Each row comes from the steps of one path. Every step used is in the known rows, and no mark comes twice. Write the path behind each row, first mark first.
Known rows
savo-lipu-bebuk: [ 0.73 -0.59  2.16 -1.89 -1.42  0.32 -2.03 -1.08  0.45 -1.41  0.74 -1.27
  0.37  0.04  1.38 -0.47 -0.17 -1.70 -0.01 -1.21  1.67  1.70]
tepam-bebuk-mafed: [ 0.65  0.36 -3.44 -0.74 -2.95  0.51  1.06 -1.14 -2.31 -0.96  5.11 -1.30
 -1.22 -0.03 -0.54 -0.41  0.74  1.34  1.58 -5.43 -0.18  1.70]
tepam-sanol-bebuk-mafed-savo-lipu: [-1.51  0.00  1.75 -1.56 -0.19  0.18  1.27  1.93  1.17  4.58  2.45 -1.50
 -0.07 -2.46  5.29  1.48  0.96  1.33  1.08 -0.11 -0.62 -1.17]
tepam-sanol: [ 0.56 -0.80  0.20  1.00 -0.83  1.72 -0.91 -1.99  0.24  1.10  2.18  0.30
 -1.26 -0.22 -3.12 -0.42 -0.02  0.57 -0.38 -0.94 -0.39 -1.15]
mafed-savo: [ 0.05 -0.21 -0.64  1.28 -0.92  0.58 -0.07  0.66 -0.99  0.98  4.53  1.61
 -0.44  0.08 -1.27 -0.42  0.22  0.12 -0.10  0.29 -0.17 -0.56]
zesur-lipu-bebuk-mafed: [ 2.00 -0.27  0.24 -4.26  0.33 -0.19  1.39 -0.74 -1.04 -2.25  2.64  0.29
 -0.15 -0.67  1.57  0.80 -0.73 -0.32  1.22 -7.28  1.16  1.26]
mafed-savo-sanol-tepam: [-2.14 -1.11 -1.74  3.56  0.52  0.36  0.17  1.12  1.29  2.04 -0.56  1.73
  0.12  0.38 -0.59  0.13  0.59  1.38 -0.20  5.08 -1.35 -1.57]
lipu-savo-sanol: [ 1.05 -0.78 -2.16  0.37  1.99  1.13 -0.99 -1.41 -1.67  0.11  1.45  1.67
 -0.84  0.47 -1.80 -0.11 -0.36  1.17 -0.38  2.54  0.70 -0.59]
lipu-bebuk-sanol-savo: [-0.19  0.54  2.54 -0.91  0.60 -0.69  0.00 -1.17 -0.14 -3.63 -6.92  0.00
  0.60  0.19 -3.56 -0.41 -0.89 -0.57 -1.40 -0.79  0.13  0.99]
zesur-lipu-bebuk-sanol-tepam: [ 1.35  0.28  2.69 -1.12  1.27 -0.94  1.37 -0.26  0.00 -4.91 -5.90  1.09
  1.03  1.27 -0.38 -0.94 -1.10 -1.41 -1.19 -2.41  0.12  0.83]
bebuk-mafed-savo: [ 0.44 -0.15 -2.48  0.34 -1.16 -0.39  1.59  0.74 -0.85  1.26  6.02  1.19
 -0.56 -0.51 -0.23  0.85  0.87  1.40  0.27 -2.66 -0.05 -0.18]
tepam-mafed-savo: [ 0.89  0.91 -1.43  1.30 -0.24  0.05 -1.00  1.02 -0.35  3.09  5.07  0.40
 -0.73  0.15 -3.06  0.06 -0.23 -1.47 -0.07  1.49 -0.12 -1.80]
mafed-savo-lipu-bebuk: [-2.06 -0.43  2.52 -2.08 -0.62  0.18 -1.26  1.10  0.63 -0.49  1.41 -0.35
  0.73  0.00  3.15  0.18 -0.04 -1.02 -0.24  1.04  1.40  0.80]
tepam-sanol-savo-lipu-bebuk-mafed: [-4.04 -0.50  2.69 -1.11  0.09  0.42 -0.50 -0.85  2.59  0.54 -5.36 -1.95
  0.24 -1.05  2.42  1.31  0.33  1.33  0.49 -0.83 -0.11  0.73]
lipu-bebuk-sanol: [ 2.90  0.32  1.29 -3.01 -0.39 -0.71  0.06 -1.92 -0.54 -4.42 -0.98 -0.14
  0.19  0.33 -3.85 -0.30 -0.86 -1.07 -1.97 -3.15  1.36  0.61]
lipu-bebuk-mafed-savo-sanol: [-1.57 -0.91 -1.62 -3.93  1.16 -0.27  1.31  0.20  0.91  0.44  3.42  0.20
 -0.07 -1.38  0.08  2.67  0.04  1.98  0.17 -1.05  1.00 -0.98]
zesur-lipu-bebuk-mafed-savo-sanol: [-1.67 -0.73  0.13 -5.20  2.59 -0.06  2.91  1.21  0.67 -0.18  1.83  1.16
  0.32 -1.26  3.06  2.43 -0.82  1.63  1.68 -2.41  0.50 -0.82]
zesur-lipu-bebuk-sanol: [ 2.51  0.57  3.31 -4.28  1.04 -0.56  1.61 -0.96 -0.93 -4.90 -2.36  0.79
  0.57  0.37 -0.85 -0.58 -1.83 -1.40 -0.53 -4.66  1.00  0.80]
mafed-savo-lipu: [-1.04 -0.09  1.05  1.09 -1.55  0.25 -0.46  1.36  0.26  1.49  2.46  0.68
  0.36  0.23  2.54 -0.70  0.43 -0.32  0.51  1.88 -0.12  0.37]
tepam-sanol-bebuk-mafed: [ 2.14 -0.40 -0.47 -1.40 -0.47  0.58  0.61 -0.91 -0.38  3.12  3.65 -1.41
 -1.18 -2.53  0.28  1.19  0.66  1.12  0.64 -3.80 -0.38 -1.26]
bebuk-sanol-savo: [ 0.78  0.82  1.13  2.28 -0.34 -0.56  0.76 -0.93 -0.52 -1.85 -5.93  0.91
  0.33  0.48 -3.80 -1.29 -0.39  0.20 -0.59  0.04 -1.33  0.57]
savo-sanol-tepam: [ 0.35 -1.36 -2.05  3.57 -0.35  0.48 -0.76 -1.12  1.08  1.18 -1.27  0.84
 -0.18  0.48 -1.98 -0.42  0.47  0.64  0.01  2.69 -1.05 -0.59]
sanol-savo-lipu: [-1.30  0.02  1.91  3.38 -1.50  0.44 -1.53 -0.08  0.50  1.12 -4.21 -0.12
  0.56  0.18  1.55 -1.43  0.23 -0.52  1.28  1.71 -1.15  1.65]

Which path is each row?
[-0.55  0.08 -0.64  0.16 -1.77 -0.64  1.27  1.37  0.46  1.59  4.14  0.15
  0.35 -0.31  3.45  0.51  1.09  1.01  0.88 -0.98 -0.07  0.71] : bebuk-mafed-savo-lipu
[-0.62  0.13 -4.05  2.61 -2.78  0.10  0.83 -0.53 -1.40 -0.89  1.78 -1.14
 -0.75  0.82  0.27 -0.83  1.41  1.42  0.86 -3.28 -1.03  1.76] : sanol-tepam-bebuk-mafed
[-2.16  0.51  3.11  0.10  0.08 -1.53  0.40  1.62  1.86 -2.99 -5.53 -0.07
  1.75  1.36  1.90 -0.41  0.17 -0.81 -2.30  2.95  0.34  0.67] : mafed-savo-lipu-bebuk-sanol-tepam
[ 0.78  1.68 -0.83  3.45  0.42 -1.58  0.66  1.52  0.81  0.45 -1.51  0.54
  0.32  1.53 -3.81 -0.53  0.00 -1.27 -2.08  3.45 -1.18 -1.83] : bebuk-sanol-tepam-mafed-savo
[-0.64 -0.64 -3.06 -0.64  0.21 -0.14  2.12  0.46  0.53  2.23  4.19  1.04
 -0.39 -1.01 -0.42  1.83  0.54  2.74  0.94 -0.11 -0.43 -1.32] : bebuk-mafed-savo-sanol
[-0.07 -1.03 -2.67  3.71  2.26  0.69 -1.29 -0.77 -0.70  0.11 -1.78  1.86
 -0.39  1.35 -1.16 -0.48  0.33  1.12 -1.06  4.63 -0.25 -0.60] : lipu-savo-sanol-tepam
[ 0.75 -0.42 -0.42 -1.07  3.49  1.24  0.46 -0.45 -1.93 -0.56  0.03  2.67
 -0.44  0.42  0.95 -0.39 -1.31  0.84  1.06  1.09  0.18 -0.50] : zesur-lipu-savo-sanol
[-2.65 -0.36 -3.19  2.51  1.21  1.49 -0.88 -0.44 -1.98 -1.11 -1.92  0.27
 -0.77  1.65  0.02 -1.17  0.30  1.84  0.00  4.08 -0.57  0.38] : lipu-savo-sanol-tepam-bebuk
[ 1.56 -0.46  2.12 -3.03  0.64  0.74 -0.30 -0.74 -1.17 -2.36  0.93  0.73
 -0.03 -0.08  0.70 -0.46 -1.32 -1.69  0.83 -4.40  1.07  0.96] : zesur-lipu-bebuk
[-2.43  0.64  1.30  1.36  0.28 -0.70 -2.18  2.10  2.25  1.61 -1.19 -1.45
  0.80  1.04  1.95  0.21  0.24 -2.65 -0.88  4.39  0.52 -0.45] : sanol-tepam-mafed-savo-lipu-bebuk
[-1.35  0.83 -0.08  4.64 -0.73 -0.60 -1.45  2.38  1.81  3.43 -0.21 -0.59
  0.54  1.23  1.51 -0.71  0.65 -1.88 -0.20  5.30 -0.89 -0.88] : sanol-tepam-mafed-savo-lipu
[ 2.51  1.33  0.12  0.35  0.43 -1.59 -1.04 -0.95  1.00 -2.42 -3.42 -1.31
  0.38  1.37 -4.87 -0.23 -0.64 -2.69 -2.66  0.34  0.63 -0.66] : lipu-bebuk-sanol-tepam-mafed
[ 1.88 -0.52  1.23 -0.39 -0.22  1.51 -1.10 -0.94 -0.54  3.00  2.21 -0.98
 -1.13 -1.96 -0.70 -0.02  0.06 -0.21  0.30 -0.92 -0.43 -1.55] : tepam-sanol-bebuk
[ 1.15  0.52 -0.97 -1.20  1.83  0.18 -0.57  1.81  0.30  5.98  3.36 -1.13
 -0.37 -2.11 -0.56  1.31 -0.44 -1.07  1.30  3.93 -0.54 -3.26] : tepam-mafed-savo-sanol-bebuk
[-2.90  1.67  2.49  1.08 -1.98 -0.04  0.85  0.02 -0.48 -2.45 -7.99 -1.69
  0.85  0.94  0.85 -2.27 -0.24  0.47  1.04  1.28 -1.62  2.46] : tepam-bebuk-sanol-savo-lipu
[ 1.86  0.19  0.18  0.01  2.12  1.01  0.01 -0.15 -3.38 -1.47  1.79  2.71
 -0.59  1.02  1.19 -1.28 -1.00 -0.41  0.46 -1.56  0.53  0.63] : zesur-lipu-savo
[ 1.20 -0.38  0.42 -2.92 -1.76 -0.64 -0.40 -1.03  0.60 -1.14  2.21 -1.60
  0.31 -0.52  2.42  0.78  0.46 -0.35  0.33 -4.35  1.67  2.04] : savo-lipu-bebuk-mafed
[-0.48 -0.43 -1.20 -2.89 -0.20 -0.51  0.76  0.49 -0.58 -0.62  4.80  0.27
 -0.23 -0.72  0.21  1.69  0.38  0.70 -0.45 -3.52  1.34  0.13] : lipu-bebuk-mafed-savo
[-2.34 -0.31  3.33  0.18 -0.54  0.39 -2.23 -0.35  0.89 -0.70 -5.48 -1.11
  0.85 -0.09  1.98 -0.56 -0.19 -1.24  0.60  1.07  0.34  2.00] : sanol-savo-lipu-bebuk
[ 2.75 -0.43 -3.07 -2.06  2.40  0.01  0.55 -0.34 -2.23  2.18  3.33 -0.03
 -0.75 -1.86  1.41  1.59  0.23  1.76  0.74 -0.69  0.67 -0.79] : lipu-savo-sanol-bebuk-mafed
[ 0.54  0.29  2.77  0.23 -0.74 -1.40 -0.41 -0.58  1.65 -3.99 -6.06 -0.99
  1.44  1.41  0.46 -1.05  0.06 -1.42 -2.07  0.83  0.61  1.60] : savo-lipu-bebuk-sanol-tepam
[-0.88 -0.85 -1.21  0.30  0.44  0.79  0.34  0.44  0.33  1.99  2.83  1.58
 -0.24 -0.65 -1.26  0.56 -0.07  1.37  0.55  3.00 -0.48 -1.67] : mafed-savo-sanol
[ 1.85  0.51  3.24 -3.04 -0.98 -0.98 -0.12 -1.23  0.67 -3.87 -2.85 -1.14
  0.98  0.49 -0.24 -0.70 -0.66 -1.44 -1.42 -1.46  1.46  1.57] : savo-lipu-bebuk-sanol
[-0.09  0.42 -1.99  0.37  1.09  0.36 -0.41  0.74  1.06  4.04  3.64  0.14
 -0.55 -0.50 -3.03  0.95 -0.54 -0.20  0.59  4.14 -0.55 -2.89] : tepam-mafed-savo-sanol
[ 3.38  1.59 -1.20  3.55 -0.45 -1.45 -0.22 -0.67  0.63 -0.58 -2.72 -0.41
  0.05  1.55 -5.36 -1.14 -0.16 -2.00 -1.92  1.12 -0.87 -0.89] : bebuk-sanol-tepam-mafed
[-0.42 -0.63 -0.85  2.41  3.58  0.83  0.28  0.23 -1.01 -0.41 -3.07  2.77
 -0.02  1.33  1.67 -0.71 -0.65  0.84  0.39  3.24 -0.71 -0.44] : zesur-lipu-savo-sanol-tepam
[-1.11 -0.08 -2.07  3.58 -2.63  1.05 -0.92 -0.52 -1.58 -1.14  0.21 -0.60
 -0.70  1.28 -0.63 -2.11  0.76  0.06  0.50 -0.37 -1.07  1.44] : sanol-tepam-bebuk
[-0.43 -0.31 -0.12 -1.51  0.38  0.41  1.54  1.25 -0.12  4.09  4.51 -0.44
 -0.92 -2.63  1.74  1.87  0.81  1.79  0.48 -1.66 -0.65 -2.27] : tepam-sanol-bebuk-mafed-savo
[-1.92 -0.05  1.40 -0.97 -0.87 -0.60 -0.51 -0.34  1.08 -0.50 -3.90 -1.46
  0.78 -0.69  2.83  0.67  0.48  0.12  1.02 -1.96  0.47  2.31] : sanol-savo-lipu-bebuk-mafed
[-3.38  0.20 -3.54  2.55 -2.00  0.03  1.72  1.68 -1.21  0.07  2.42 -0.19
 -0.49  0.79  1.74 -0.16  1.61  2.10  0.68 -0.97 -1.29  0.72] : sanol-tepam-bebuk-mafed-savo
[ 3.05 -0.83 -0.66 -1.02  0.29  0.78 -0.65 -0.70 -0.62  2.96  1.80 -0.66
 -0.39 -2.23  0.00  0.36 -0.20 -0.09  1.51  0.45 -0.23 -1.03] : savo-sanol-bebuk
[ 1.39  1.52  1.98  0.31 -0.16 -1.84 -1.30 -0.23  2.31 -2.00 -5.38 -2.35
  1.18  1.55 -1.18 -0.59 -0.40 -3.05 -2.05  1.92  0.65  0.42] : savo-lipu-bebuk-sanol-tepam-mafed
